In the rows, 128 means zero.
Known rows, with every step that occurs:
N/R/G/P/D: [137 152 119 108 164 141 120 166 111 129 109 167 100 166 109 109 117 117
 125 157  91 148 113 127 107 143 132 142 115 115 117 134  92 106 172 137
 124 199 164 108 129 147  51 197 126]
P/G/F/R: [163 132  58 116 163 113 124 121 146 137  90 125  53 117 146 157 145 118
 132 110 149 116 162 162 158 179 129 141 106 142 142 113 165 134 138 176
 109 150  83  75 117 120 187 179 106]
N/P/D: [ 99 163 166 120 104 160 159 158  55 167 106 149 115 146 108 108 134 101
 161 162  86 171 126 144 143 154 161 118  88 125  94 130 137 185 160 175
 139 177  78 152 108 104  62 106 174]
D/P/G/F/R: [156 123  53 108 166  96 150 104 130 126 104 136  61 144 158 169 119  90
  93 113 159 120 168 151 111 168 145 141  96 126 139  80 187 110 178 178
  93 145  77  96  85 105 180 167 117]
K/D/P/G/F: [174 138  95 122 130 116 122 138 118 151 122 145  62 147 126 158 101 100
  96 128 139 120 138 136 136 120 155 119  79  89 141 101 140 139 206 157
 142 146  87 143  95  92 164 129 146]
N/L/F/G/P: [119  80 168 126 172 138 173 169 128 144 117 164  68 117 117 159  82 101
  89  92 111 140 125 139  60 161 140 102 167  84 104 119 176 140 167 122
 157  93 123 110 142 136 118 150 132]
G/P: [104 126 157 148 155 106 154 149 115 158 108 127 124 128 141 140 150  96
 122 132  94 137 115 132 115 184 135  99 127  97 110  93 135 137 158 142
 138 105 132  98 123 117  92 173 148]
K/D/C: [162 161 184 161  89 133 118 173 101 178  86 149 129  83 148 116 164 116
 162 144 140 119  94 132 147 100 131 127  86 120 125 115 136 131 141 138
 167 109  68 135 146  99  82 134 115]
S/U: [137 133 137 145  97 120 123 147  98 149 106 129 117 121 167  75 202  89
 130 191 102 130 124 186 134 204 121 130 107  98  90 109 139 175 131  85
 162 112  75 114 134 117  92 147 136]
C/D/P/G: [135 113 105 139 150 150 148  81 105 172 119 195 118 161 123 130 136  95
  99 155 166  99 114 131 110 161 135 164 130  99 125 117 172 183 186 160
 160 113  70 158 117  82 131  91 148]
K/D: [140 169 169 163 103 120 101 163  88 179  96 138  94 104 127 122 144 130
 143 142 125 132 100 125 159 157 154 126 117  97 104 120 110 155 145 131
 150 122  96 148 137  88  88 144 124]
K/D/P/C: [146 172 154 164 126  72 136 165  67 160  90 182 109 101 146 163 114 140
 106 139 162  96  94  86  92 125 162 142 114  75 112  98 102 152 160 116
 147 124  91 150 104  68  87 125 130]
P/C: [113 158 137 144 144 100 150 171  81 171  83 165 116  79 165 145 179 144
 150 146 144  98 101 108 107 172 123 149 136  97 106 108 116 180 105 112
 153 106  85 111 109 100 111 155 127]
S/F/R/G/P/D: [139 177 139 104 131 123 130  82 135 117  97 132  95 126  94 130 106 120
 139 132  54 150 145 195  90 156 163 124 114 141 131 102 116 120 184 139
  46 144 144  69 123 142 111 210 113]
U/S: [ 98 134 141 119 151  98 169 142  94 121  88 126 106 112 123 136 182 133
 117 118 108 152 129 129 144 189 127 125 123 117  97  97 150 134 134 145
 160 105 120 122 125 110  85 134 160]
C/D: [ 98 147 152 140 107 138 112 111 104 190  95 151 136 119 125  98 168 104
 123 145 158 121 108 132 152 193 136 151 133 106  93 122 144 172 125 146
 143 100  78 133 162  86 105 119 140]
D/C: [125 135 163 134 111 140 143 157 106 184  97 147 148  93 181 105 211  99
 163 145 138 130 115 145 115 131 111 132  97 128 122  91 166 136 122 130
 168  91  57 124 120 111 103 150 123]
F/R/G/P/C: [117 152 107 141 185  70 157 125 115 127  93 183 122  87 144 179 116 149
 116 104 122  74  88 106  56 169 129 153 152 112 134 101  94 114 148 160
 104 126 171  49 148 122  70 206  66]
S/F/G: [135 151 197  78 153 137 113 112 107 198  95 133 102  96 201 130 190 154
 164 164  98 140 159 199  91 185 138 136 114 120 106  61 162 168 106 107
  98 107 106 121 105 138 173 152 135]
U/S/F/G: [127 153 198  60 176 115 156 104 107 147  88 134  99  96 169 152 193 173
 136 137  90 153 171 195 108 185 146 133 113 133 108  61 160 138 115 124
 111 106 135 118 109 141 151 126 153]
G/P/D/C: [139 138 171 143 112 134 164 158 125 152  93 151 152 122 113 102 139  79
 148 150  97 141 123 145 125  80 130 103  90 150 151 118 164 126 174 145
 154 119  99  94 103 120  84 154 135]
G/F: [111 142 113  96 116 108 114 157 124 173 100  93  98 109 155 119 176  95
 118 115 123 149 161 151 141 178 134 112  95 104 110  85 139 131 127 130
 121 115  85 110 124 108 154 173 142]
F/G/P/C/D: [129 144 180 128 187  94 142 111 124 187  85 214 161  97 146 165 118 162
 109 137 160  55 108 109  93 157 132 165 161 100 148 109 126 161 105 153
 142 107 164  86 155 106 108 111 111]
P/D: [124 164 139 131  91 131 128 156  90 162  88 133 103 129 108  96 157 105
 161 166 109 159 127 134 148 142 145 131 113 130 112 137 139 173 146 126
 132 135  79 128  97 102 106 144 143]
N/F/G/P: [128 126 166 106 174 128 138 152 128 143 121 168 151 102 190 146 151 134
  92 164 122 154 138 132  99 173 119 114 148  97 106  97 175 145 116 109
 138 113 172 114 153 165 124 126 134]
L/F/G/P/D: [132 130 169 101 127 116 168 149 126 149 103 159  88 110  71 152 106 104
 128 130 106 147 152 137  99 110 148 127 136 105 139 110 185 163 150 151
 125 111 164 124 102 119 124 135 135]
R/G/P/D: [106 152 128 120 128 128 144 135 115 145 120 152 117 147  83 113 112 107
 121 146  62 138 100 136  93 129 149 124 126 111 132 130  97 142 199 142
 120 141 166 101 125 129  58 173 116]
L/F/R/G: [102 142  83 122 105 114 144 122 100 138 111 151  70  80 109 150 156  96
 120  94 151 137 117 130  73 186 133 168 151 107 103 108 154 139 138 155
 104  97 119 118 149 115 101 195  82]
S/F: [124 152 170 110 123 137 127 123 104 177 101 104 107 105 166 115 197 118
 162 152  87 162 147 190 121 197 138 112 105 106  80  78 142 165 135  94
 109  98  61 128 108 122 159 165 165]
F/G/P/D: [137 145 180 112 158 117 149 138 117 167  97 159 118 140 117 130 111 136
 131 169  85 136 136 143 104 129 150 128 131 133 153 111 155 150 153 154
 116 133 163 101  97 135 101 142 126]
Q/L/F: [ 98 101 146 186  90 124 119 154  99 124 114 131  86  85 125 136 171  86
 154  76 106 146 113 116 104 189 129  83 152  68  73 119 152 163 148 107
 175  88  96 169 113 113  89 150 159]
F/R: [119 150 123 149 136 107 125 126  96 149  73 132  89  98 161 134 161 119
 144 134 146 133 139 134 130 204 137 141 122 140 102 101 163 132 116 162
 101 113  86  94 127 103 115 180 104]

Rows:
[114 162 110 149 166  83 138  83 127 140  86 206 150  91 109 163  97 142
  94 101 152  54  79 100  82 175 137 174 163 113 141 127  87 127 137 180
  99 119 166  56 195  99  74 169  67] => F/R/G/P/C/D
[107 141 113 145 167  99 140 110 122 134 108 147 104 118 128 154 123 118
 106 110 105 114 107 133  68 197 136 138 140 120 127  98 121  99 168 172
  89 119 170  70 159 131  66 218  78] => F/R/G/P
[136 145  78  62 155 131  90 169 121 158 113 130  88 129 182 114 181 109
 117 122 132 145 142 134 117 186 120 144 101 105  98  96  95  87 119 121
 117 187 126 119 154 150 115 213 118] => N/R/G/F
[106 145  90  77 111 117 110 145 123 171 129 111 104 117 150 114 171 104
 117 110 103 137 128 151 102 172 134 131 111  96 114  93 102 124 146 135
 120 130 122 111 144 125 125 191 110] => R/G/F
[149 123 180  99 111 134 181 157 138 152  98 172 130  96  95 142 129  90
 139 128 119 137 151 144  84  64 127 125 113 129 167 101 208 139 151 145
 153 100 130 116 101 124 118 127 125] => L/F/G/P/D/C
[113 139 153 151 179  74 165 162 101 156  90 160 136  92 152 164 138 128
 121 126 119  91  99 110  99 156 125 119 134  88 117 101 111 154 141 130
 155 107 132  85 124 112  94 165 134] => G/P/C
[133 140 143 122 108 143 158 146 118 148 120 169 155 127 108 104 139  93
 142 142  74 129  96 150  78  78 127 129 101 137 158 118 123 120 190 144
 145 129 132  98 128 139  49 169 106] => R/G/P/D/C
[107 156 101 129 131 115 122 108  99 150 102 145  91 107 153 131 162 131
 134 128 136 116 108 139  85 195 137 169 137 131 109 105 124 125 139 157
  90 124 128 100 146 124  80 196  67] => F/R/G
[115 133  94 135 158  69 183 134 121 116 103 184  97  58  99 200 113 116
 100  75 146  83 104 102  47 159 129 157 165  87 126 103 117 134 149 158
 111  99 161  72 153 113  91 201  77] => L/F/R/G/P/C
[122 131 170 118 151  90 169 119 130 174  92 210 140  70 104 185 115 131
  90 104 180  73 115 103  82 142 130 163 170  76 131 106 156 178 105 156
 153  77 159 109 162  92 132 103 120] => L/F/G/P/C/D
[136 157 163 161 105  99 124 148  72 169 103 147  96 128 138 133 118 110
 104 150 136 140 107 111 110 147 164 124 106  83 102  91 131 133 185 137
 138 114  95 167 111  79  86 133 146] => K/D/P
[156 125  52 112 143 108 129  63 146 142 100 161  92 147 117 149 104  85
  75 112 192 101 163 142 132 176 148 159 104 128 141 106 181 117 175 198
  93 138  72 105 128  84 188 130 120] => C/D/P/G/F/R
[102 146 130 133 180  88 165 150 103 154 114 178 137 101 144 161 133 143
 120 119  98  80  75 105  51 151 125 137 150  82 130 104  72 147 160 130
 143 121 165  81 137 124  65 185  98] => R/G/P/C
[106 160 146 143 121 115 127 122  96 186  76 183 153  85 135 130 162 136
 135 141 180  84  92 102 131 172 126 162 142 101 102 133 113 190  99 126
 155 100  79 116 154  73 113 112 128] => P/C/D
[105  94  95 154 150 131 169 143 136 101 120 162  58 114  77 165  65  79
  81  58 110 140 111 126  53 180 140 114 166  92  96 137 139 105 201 142
 120 103 125  76 175 140  83 215  90] => N/L/F/R/G/P
[141 114  74  99 135 133 133  84 136 174 118 161 110 160 121 131 130  83
  82 127 165 110 145 139 127 155 138 146 103  94 136 105 170 149 183 165
 139 124  74 131 122  86 179 103 153] => C/D/P/G/F
[111 106 174 114 158 101 175 148 123 170 122 154  95  94 130 178 138 102
 108 113 118 135 142 134  72 162 135 124 153  82 127  80 187 153 139 151
 141  82 167 119 121 122 126 148 128] => L/F/G/P
[108 142 131 134 145  81 168 154  63 164  93 178 126 108 176 153 151 123
 112 142 155 106 113  95  58 157 143 146 129  85 103  78 139 154 151 116
 142 106  83 137  84  90 110 139 138] => D/P/C
[194 150  73 139 142  91 118 113 131 124  91 147  44 131 123 173  77 114
  91 115 163 112 145 140 144 133 165 136  82 120 148 104 157 105 192 188
 100 158  89 110 105  89 166 152 115] => K/D/P/G/F/R
[147 159 211  90 180 108 137  86 140 191  80 189 156  83 150 164 128 168
 121 141 129  78 130 166  86 161 141 144 143 100 136  80 123 171 104 120
 106  96 146  81 150 113 159 117 140] => S/F/G/P/C/D
[128 157  92 108 124  87 110 130 132 149  74  96  75 102 157 136 153 101
 120 102 147 143 172 154 148 197 146 122 100 135 115  92 156  99 112 163
  80 129  87  75 136 104 164 195 112] => G/F/R
[122 130 188 119 181 103 152 139 116 183 109 153 120 125 174 155 137 140
 119 146 104 116 134 146  83 172 139 125 134 107 131  80 160 138 133 151
 125 107 174  99 116 137 105 157 118] => F/G/P
[126 118 110  87 163 163 162 145 101 173 134 136  86 147 151 153 144  98
 134 124 101 132 140 168 143 173 135 113  78 107 119 107 141 179 166 192
 155 177  79 118 119 126 150 116 167] => N/P/G/F
[140 131  84 101 171 144 152 125 113 143 108 139  69 136 151 173 121 105
 130 106 123 120 159 170 155 185 141 127  84 139 125 112 163 149 154 223
 110 188  78  93 131 120 149 142 137] => N/P/G/F/R
[ 98 131 145 140 111 123 134  89  89 187 107 161 141 144 134 108 146  80
  84 147 163 129 121 113 103 181 155 148 122  93  90  91 164 141 167 146
 131  99  78 155 133  69 100 113 154] => C/D/P
[104  95 125 148 108 157 153 180 103 142 112 141  59 102 110 124 128  77
 117  96 128 164 117 129 106 179 136 110 145  77  64 139 163 173 156  96
 171  92  39 139 141 111 121 159 146] => N/L/F
[135 107  95 133 167 139 172 125  90 157 127 167  86 154 164 145 152 107
 120 164 137 116 124 138  83 156 134 147 117  99 119  96 175 174 199 147
 159 123  78 148  69 105 130 128 148] => D/P/G
[146 166 211  83 150 128 130 113 130 173  97 139 109 126 126 130 122 146
 146 169  51 153 165 201  99 129 160 110 110 126 140  84 151 156 151 118
  80 128 143  96  86 144 155 150 150] => S/F/G/P/D
[163 146 136 101 151 155 135 176 123 137 106 184 135 143 139 101 142 100
 141 154 102 137 114 137 101  90 112 142  88 146 147 130 121  80 163 138
 146 185 135 106 136 157  43 192 111] => N/R/G/P/D/C
[121  99 173 163 164  76 155 158 115 119 106 189 107  61 144 199 117 146
 134  59 109  81 107 102  50 151 123 101 176  70 123 105 130 159 126 119
 170  95 184 120 110 131  94 141 126] => Q/L/F/G/P/C
[120 154 187 117  87 182 174 171  67 176 102 164 152 127 132  98 154  84
 184 159 103 157 128 149 131 103 142 120  61 153 126 122 164 163 157 172
 159 161  47 144 114 108  60  99 161] => N/P/D/C
[158 140 197 110 141 131 158 149 135 170  92 175 146 119 138 126 137 128
 149 162  98 122 137 154  95  72 133 127  96 153 177 102 180 122 147 151
 142 130 139  96  96 135  96 131 106] => F/G/P/D/C
[132 147 162 114 167 112 131 116 134 154  93 230 195  79 162 162 125 157
  82 159 178  96 106  98 106 155 118 150 162  91 118 125 143 174  84 106
 151 109 160  99 189 137 123  82 121] => N/F/G/P/C/D
[132 132 180 117 206  79 159 155 113 177  96 191 129  92 183 185 131 172
 123 137 126  73 108 117  68 148 130 143 151 106 143  87 126 153 108 136
 139 110 176  77 116 127 110 148 111] => F/G/P/C
